Known rows, with every step that occurs:
R -> U -> X: [  1   4   7  15  -2 -15   6  -1 -19   3  -9   4 -12   6 -16  -5  -5  13
   8   6  -3   5  -8 -11  10   2   1 -19   4  17  18  13  -4   6  -4   5
  -3   6   1   1   5  12 -14   0 -11  -5 -15   3  -2  -3 -11  -5   5 -10
 -10  -4   8  20]
U -> A -> F -> R: [  0  15  11   4  16   0   6  -8  -1   1 -10  10 -23   9  -6  17  -1  23
   3  -8  -8 -26  18  21   6   3   5  19  10  -2  46   8   8  -5   2  -2
 -13  -5  14  -3 -13   7  11  -4   1 -13 -12 -10  -3   7   6 -20   3 -21
   8  -2  -1 -14]
L -> R -> U -> X: [  0  15   9  17   3 -26   5  -2 -21  -7 -12   5 -17   9  -8   0  -8  25
  11   3  -1 -13  -1  -4   9  20   5 -15  -2   9  21  14  -4   4   0   7
 -10   4   5  -2   5  19  -3   4  -7  -2 -12  -6  -5  -7  -8 -10  11 -31
   3  -4  11  14]
A -> U -> D -> H -> R -> L: [ -8   7 -12   9   5  -5  -8   4  -3   9   3   4   1  -9   7  17   9  34
   3  10  -1  -1  -4  -2  -7  14   1  12   9  10   3  11 -10  14  -8  22
 -20  -4  12   4   1 -11 -22 -12  31  -8  23 -11   8  -2 -10 -19  35 -28
   6  -8   5  25]
L -> R: [ -1  13   2  -1   5 -13   2  -1   0  -9  -2  -1  -7   6   9   8  -2  11
   0  -3   2 -16   7   5  -4  18   4   5  -2  -6   2  -1  -3   0   4   6
  -8  -3   5  -1   0   7  10   4   6   3  -4 -10  -2  -4   3  -3   2 -18
  11  -1   3  -2]
L -> R -> F: [  4  16   5   4   8 -13   5  -1   8 -11   1   9  -6  13  -4  15   8  14
  -5  -4   2 -25  10  13  -7  28   4   5   6  -1   2   8   4   0  -2   0
 -11  -8  11  -8   2   3   9   4   4  -2  -4  -7  -7  -3   9 -11  12 -25
  -1  -2   9 -15]
D -> U -> A -> F -> R: [ -1   8  13  15  17 -10   8 -12 -10  10 -14  12 -21   8 -10   9  -4  37
   9 -14 -11 -28  20  21   7   0   1  13  14  11  46  16   5   1  -7   3
 -16   2  11   0 -15  11   6  -4  -6 -13  -7 -17   2  14   9 -23  26 -24
  10   0   4 -12]
F -> R -> L: [ -1  18   4  -3   9   8   3  -2  -1   4  10   3  -4  -1   9  11   5  19
 -11  -4   3  -3   1   4   5   4   2 -13   0   5  24   3  -7   4   2 -11
 -17  -4  11   0  -6  -5   9  -8  10  -5   5   6  -3  -4  -3 -11   7 -41
   0  -2  -4  -6]
H -> D -> U -> A -> F -> R -> L: [ -5  12   4   0  22  -7   9 -12  -9   7  -4  11 -16  -9  -8  24  -6  50
  -2 -12 -10 -30  11  16   6 -11   5   8   6   9  41  10   3  12  -2  14
 -27   4  27   4 -18   0   0  -8   8 -12  -7 -19   6  16   2 -31  41 -33
   0  -5  -4 -15]
A -> U -> D: [ -5  -8  -4   3   1 -13  -5  -1   1  -3 -10   3   3  -5  -1  10  -5  25
  15   5   1  -5 -13   4  -3 -10   0  -3   4  -4   4   4   0  12  -4  21
 -10   6  -1   4  -3  -4 -21  -4  18  -3   6  -7   8  -2  -7 -12  19 -21
   1  -5   3  30]
H -> R -> U -> A -> F: [ -5  17  11   9  15 -12   5  -6  -3   2 -16   8 -20   8 -11  16  -7  27
   7  -3 -14 -33  22  10   7   8   6  24  22   3  36   7  11  -1  -4   8
  -8  -2  13   4  -4  18  13   1   4   1 -22 -13   0  10   5 -27  14 -19
  12  -3   4  15]
H -> R -> U: [ -5  12   5   1   4  -5   4  -2  -6   2   1   2  -8  -1  -2   0 -10  13
  -4   3  -5 -12  17  -3   5  10   6   4  15   8  13  -3   3   3   2   5
  -4   1   4   6   4  16  12  -5  -1  10 -12  -2  -2   3   0  -9  15 -17
   0  -2   6  15]
R -> U -> D: [ -5  -6  -3  -4   2 -14   0   0  -4  -5 -11   5   8  -4  -4  -6  -4  21
  10   1  -4  -4  -9  -4   3  -3   4  -3  12   0  12   7   2  10  -3  10
  -9   5   4   7  -3   6 -11  -6  14  -4  -7 -13   4  -5 -11  -7  20 -24
   2  -6   6  34]
D -> U: [ -1  -6   2  14   0 -13   3  -3  -7  10  -2   3   6  -1  -4  -9  -7  16
   6  -7  -1  -2   1   2   0  -2  -3  -7   3  11   6   8  -2   7  -7   6
  -4   7   0   4   0   5  -6  -2  -9   3   5  -7   5   6   5  -3  24  -5
   0   1   5  -1]
D -> U -> A -> F: [ -1   0   8  24  11 -15   5  -7  -6  13 -20   8  -9   4 -11   8  -2  28
  18 -12 -10 -23   9  13   2  -9  -2  13   9   7  19  16   8   4 -13   7
  -8   5   9   0 -10   4  -5   1  -5  -5   1 -17   7  13   8 -21  21  -5
  14  -1   2  -2]
L -> R -> U -> D: [ -7   4  -1  -1   7 -25   1  -1  -2 -17 -14   4   4   1   6   1  -7  32
   9  -4  -3 -22  -5   0   3  14   9   1   7 -10  14   9   1  11   1  14
 -17   3   8   4  -3  12   1  -4  19   0 -12 -19   0  -7  -9 -14  24 -42
  12  -8   8  27]
D -> H -> R -> U: [ -3  12  -2   7   1  -7   4   2  -9  12   1   4  -9  -6   0  -3  -1  12
   1   7  -8  -7  18  -6   0  25   2  13  13  22  16  16  -5   2   0   7
  -4  -5   3   4   5  15   3  -2  -1   2  -6  -5  -1   0  -1 -11  21  -1
   2  -1  13  -7]
X -> U -> R: [ -1   2   6  21   3  -5   3  -5   7 -12 -18  -3  -2   3  20  -5 -13  20
  -4  -3  -2 -10  21   8  10  12   3  -2   0   4  28   9  10   0  -2   2
  -2   6   6  -6  -7  19  10  -8   3   5 -16  -9  -7   0  -2   0  25 -28
  -3   1  12  25]
A -> F -> R -> U -> D: [ -3   6   1   1  11 -10   8  -9  -4  -6  -6  12  -9   5 -10   2   6  39
   5  -7  -6 -32  10  10   7   0  10   7  15  10  43  12   5  10  -3  -1
 -21  -2  15   5 -13  12   1  -7  17 -14 -15 -10  -3   4  -3 -23  19 -40
  -2  -5   7   1]
R -> U -> A -> F: [  0   9  10  20   9 -13   8  -6   1   5 -26   7 -14   6 -10  14   3  24
  13  -2 -15 -22   9   5   8  -4   1   7  15   6  30  19   8   1 -12   4
  -6   0  11   2  -9  11  10   5   3  -1  -9  -7   1   5   3 -27  10 -16
   6   0   3   3]
R -> U: [  0   4   4   8  -1 -10   4  -2  -1   1  -9   2   4  -3  -3   2  -1  12
   4   4  -7  -2   2  -7   5   1   0 -12   7   9  12   8   0   6  -8   0
  -3   3   1   5   0   9   7   1   5   3   0   4  -1  -2  -1 -11  10 -12
  -5   0   6  11]
X -> U -> A -> F: [ -3   9   9  14   9 -12   3  -7  13  -4 -23   5  -8   5  -4   8   0  23
  13 -11 -12 -23  16  14  12  -3   1  -1   8  -7  36  12  15   0 -12   5
  -1   2   8  -8  -9  14   9   0  -1  -1  -6  -6  -1  12   5 -17  20 -11
   7   0   7  15]

Rows:
[ -5   5   7  -5  20 -12   9 -15 -12   3  -8  13 -21  -6 -13  15 -15  42
   0 -11 -12 -34  20  22   5  -7   7  28   6   5  38   7   9   8   2  21
 -20   6  18   3 -18  16   2  -6  -1 -14 -24 -23   4  20   6 -24  38  -9
   0  -6  -2 -17] : H -> D -> U -> A -> F -> R
[ -3   5   9   1   8 -16   2  -2  -3   3 -23   3  -2  -6  -9  10 -10  19
  11   2 -13  -6  -1   0   8  -5   0  -4  12   1  23  11   6   0  -6   7
  -5   5   3   4  -4  12   7  -5   2   4  -7  -8   3  -1  -4 -18  15 -16
   5  -1   3  21] : R -> U -> A
[  2  11   2  21   3   3   1   0   2   1  -8  -5   0  -1  21   7   0  19
 -13   1  -1  -4   1   3   2  12   1  -1  -3   8  11  10  -1   2  -3  -5
 -14  -1  16  -2  -9 -11  -1  -5  13  -3   0  -7  -1  -8  -8  -7   9 -42
   0  -1  -1  14] : U -> R -> L
[  1  13   2  -4   8   3   0   1   7  -1  11  11 -10  10 -10   8   1   5
 -10   2  -1 -20  15   8  -1  19   6  17  20   8   0  -4   8  -6  -1   0
  -2  -8   9  -6   4   3   6  -4   2   1 -14  -2  -5   3   7  -4  11  -8
  -6  -4   9   0] : H -> R -> F
[ -5  13  15  -6  14  -9   6  -7  -3   0 -18   4 -11   1  -6  14 -13  26
   2  -1 -12 -15   9   8  13   2   5  -1  15   2  47  15   5  -1   2   0
 -16   6   5   5 -10  18  19  -9   1  -1 -20  -9  -1  -2  -5 -24  19 -35
   6   0   5  10] : F -> R -> U -> A
[  7   8   7  31   2 -14   4  -6  11  -4 -14   6 -11  11  -1  23   2  33
  -5  10   1 -21  14  16  -6  19   0   1  12  18   9  16   9   1 -11  10
 -11   0  10  -8  -3   4   3   8  12  -3   0  -2  -4  -3   5 -20  21 -38
 -13  -1  13   9] : A -> U -> R -> F
[  3  -5   0  12   6 -14   9  -7  -2  -5  -5  11  -8  -2  -6   5 -12  35
 -13  -2  -4 -22  15  15  -5  12   6  15   7  17   3  10  12   5  -4  18
 -13   6  18  -3  -9  10  -6   1  -3  -8 -22 -23  -3  11   2 -12  43 -17
 -17  -6  10  -6] : H -> D -> U -> R -> F
[ -1  24   9  12  19   6   5  -5   1   5  -6   7 -19   7  -1  27   8  29
  -4  -6  -7 -21   9  15   7   1   3   3   9   3  47  13   3  -1  -5  -8
 -21  -7  22  -2 -16  -6  13  -6  16 -13   1  -4   0   4   0 -28   8 -41
   8  -2  -6 -10] : U -> A -> F -> R -> L
[ -4   8  -5   1   0   4  -1   5  -6  12  10   2 -13  -4   1  -1   1  -2
  -4   6  -3  -1  17   1  -7  26   1  26   4  10   1   6  -2  -4   7   6
  -1  -7   2  -1   5   5  -2  -5  -4  -3  -5 -10  -1   4   0  -2  10  15
   3   0   7 -12] : D -> H -> R
[  2   2   5  20  -2 -14  -1  -3 -16   5  -9   4 -19   8 -16   7  -5  21
  14  11   4   5  -8  -2   3  -3  -3 -17   0  15  13   9  -5   7  -6  19
  -6   7  -2  -2   5   6 -20   3  -6  -3   1   8   1  -1  -5  -8   8  -7
  -7  -5   6  18] : A -> U -> X
[  2  21   3  14  12  11   6  -7  -2   5   9   8  -9   8   2  13  19  24
  -8  -7   0 -21  11   9   5   4   3  -5   4  13  30   5  -3   4  -5 -12
 -20 -10  19  -1 -13  -6  11  -3  15 -12  11   4  -3   2   5 -18   3 -39
  -2  -2  -2 -20] : A -> F -> R -> L
[  5   1   5  31   4 -14   6  -5   1   1 -12   9  -8   7  -3   2  -4  29
  -4  -3  -1 -18  16  15  -2  22   0   1  13  24   7  21   9   2 -14   0
 -12   2  13  -6  -5   7  -3   1  -1  -7 -13 -17  -3   0   6  -9  37 -31
  -9  -3  14   0] : D -> U -> R -> F
[ -7  -9   1 -12  10 -14   1  -6 -11   2 -14   4  -3 -16 -12   9 -27  25
   5  -4 -11  -6   0   7  -1 -10   2  16   5  -3   3   4   6   7   3  26
  -7  13   7   5  -5   7 -10  -6  -2  -3 -16 -21   9  15  -2 -12  38  11
  -2  -3  -2   7] : H -> D -> U -> A
[ -9  -8  -4  -7   3  -9  -4  -1   7 -13 -10   3  11  -3   8  -9  -8  18
   9  -6   2  -6  -3   5   9  -4   4 -11   4 -11  14   0   9  10  -5  12
  -2   7   0  -3  -3   6 -13 -14  13  -1  -8 -10   1   2  -8  -1  28 -18
   0  -6  10  40] : X -> U -> D
[ -4  -5   7   7   7 -16   0  -4  -5   8 -20   4  -2  -3  -6   4 -18  20
  14  -5  -8  -4  -1   9   4  -7  -3   2   9   3  14  13   4   2  -8  10
  -5  10   0   1  -6   8  -1  -7  -8   1  -7 -17   8   5   0 -13  28  -7
  12   0   2  17] : D -> U -> A
[-11   1  -4 -14   6  -8  -1  -1  -7  -5  -5   4   1  -2  -4  -2 -15  18
   4   2  -5 -14   5  -3   4   3   9  15  18   0  12  -3   6   9   4  12
 -13   4   5   7  -1  11  -8 -12  13   0 -25 -17   2   1  -9  -5  20 -25
   5  -7   7  38] : H -> R -> U -> D
[  3  16  12  25   8 -11  14 -10 -23   5  -2  14 -30  17 -22  -2   7  33
   8  -2  -3 -21  12   3  15   9   6  -7   7  28  47  19  -1   3  -4  -2
 -15   1  12  -1  -7  21  -3   3 -10 -16 -17   4  -8   1  -4 -19   4 -29
 -10  -4   8 -13] : A -> F -> R -> U -> X
[ -1  -2  -3  13   6  -6   5  -6  -9   0  -4  -2   1 -13  11   6 -15  37
 -14  -2  -4  -9   4   2  -1   7   3   4  -2  14   4   6  -1  13   1  19
 -20   8  22   5 -11  -3  -8  -5   9  -4  -6 -21   4   6  -6 -11  41 -31
  -6  -4   0   7] : H -> D -> U -> R -> L
[  0  14  13   9   6 -11   7  -5 -23   0  -3   7 -24   8 -14  -8 -10  22
   1   3  -1  -7   3  -2  16   7   6 -17   6  21  41  15  -1   3   3   0
 -12   5   3   0  -2  22   0  -7 -14  -9 -24   6  -6  -5 -11 -11   9 -28
  -9  -5   9   6] : F -> R -> U -> X
[ -3 -11  -4 -10   1 -13   5  -7  -9   5   2   5   5 -14 -10  -4 -14  19
  -3  -5  -5  -5   1   0  -1 -11   2   6   0   8  -8  -2   0  11   3  20
  -6   9   5   6   0   8 -15  -3  -5   0  -5 -13   5  15   2  -4  34  11
  -7  -3   1  -6] : H -> D -> U
[ -7  -9 -10   3  -2 -10  -2   4   6   3 -10   6   4  -7  10 -12   4  17
  12  -2  -3   6   1   0   3  10   0   0   4   1  16  19   4   9  -4  11
   0   3   3  -5  -3   7 -18 -15  10 -10   1  -9   2   4  -8  -4  35  -5
   0  -5  15  18] : X -> U -> D -> H
[  7   6   5  19   4  -4   2  -1  12  -7  -5   6 -10  10   2   7   3  16
 -11   1  -1 -17  14  12  -3  26   3  10  11  12  13  13  12  -5  -4  -5
  -7  -4  13  -8  -5   4   7   5   4  -7 -14  -8  -7  -2   3  -9   7 -26
 -11  -3  10   1] : U -> R -> F
[ -2  11   9  -1   6  -5   8  -9  -4   0  -3   6  -8   2  -4   4  -4  17
  -2   0  -4 -11  10   3  10   2   4 -12   7  15  34   9  -3   2   2  -5
 -14   2   5   5  -3  16  17  -7  -1   0 -12   3  -4  -4  -4 -16  19 -32
  -4   1   6  -5] : F -> R -> U
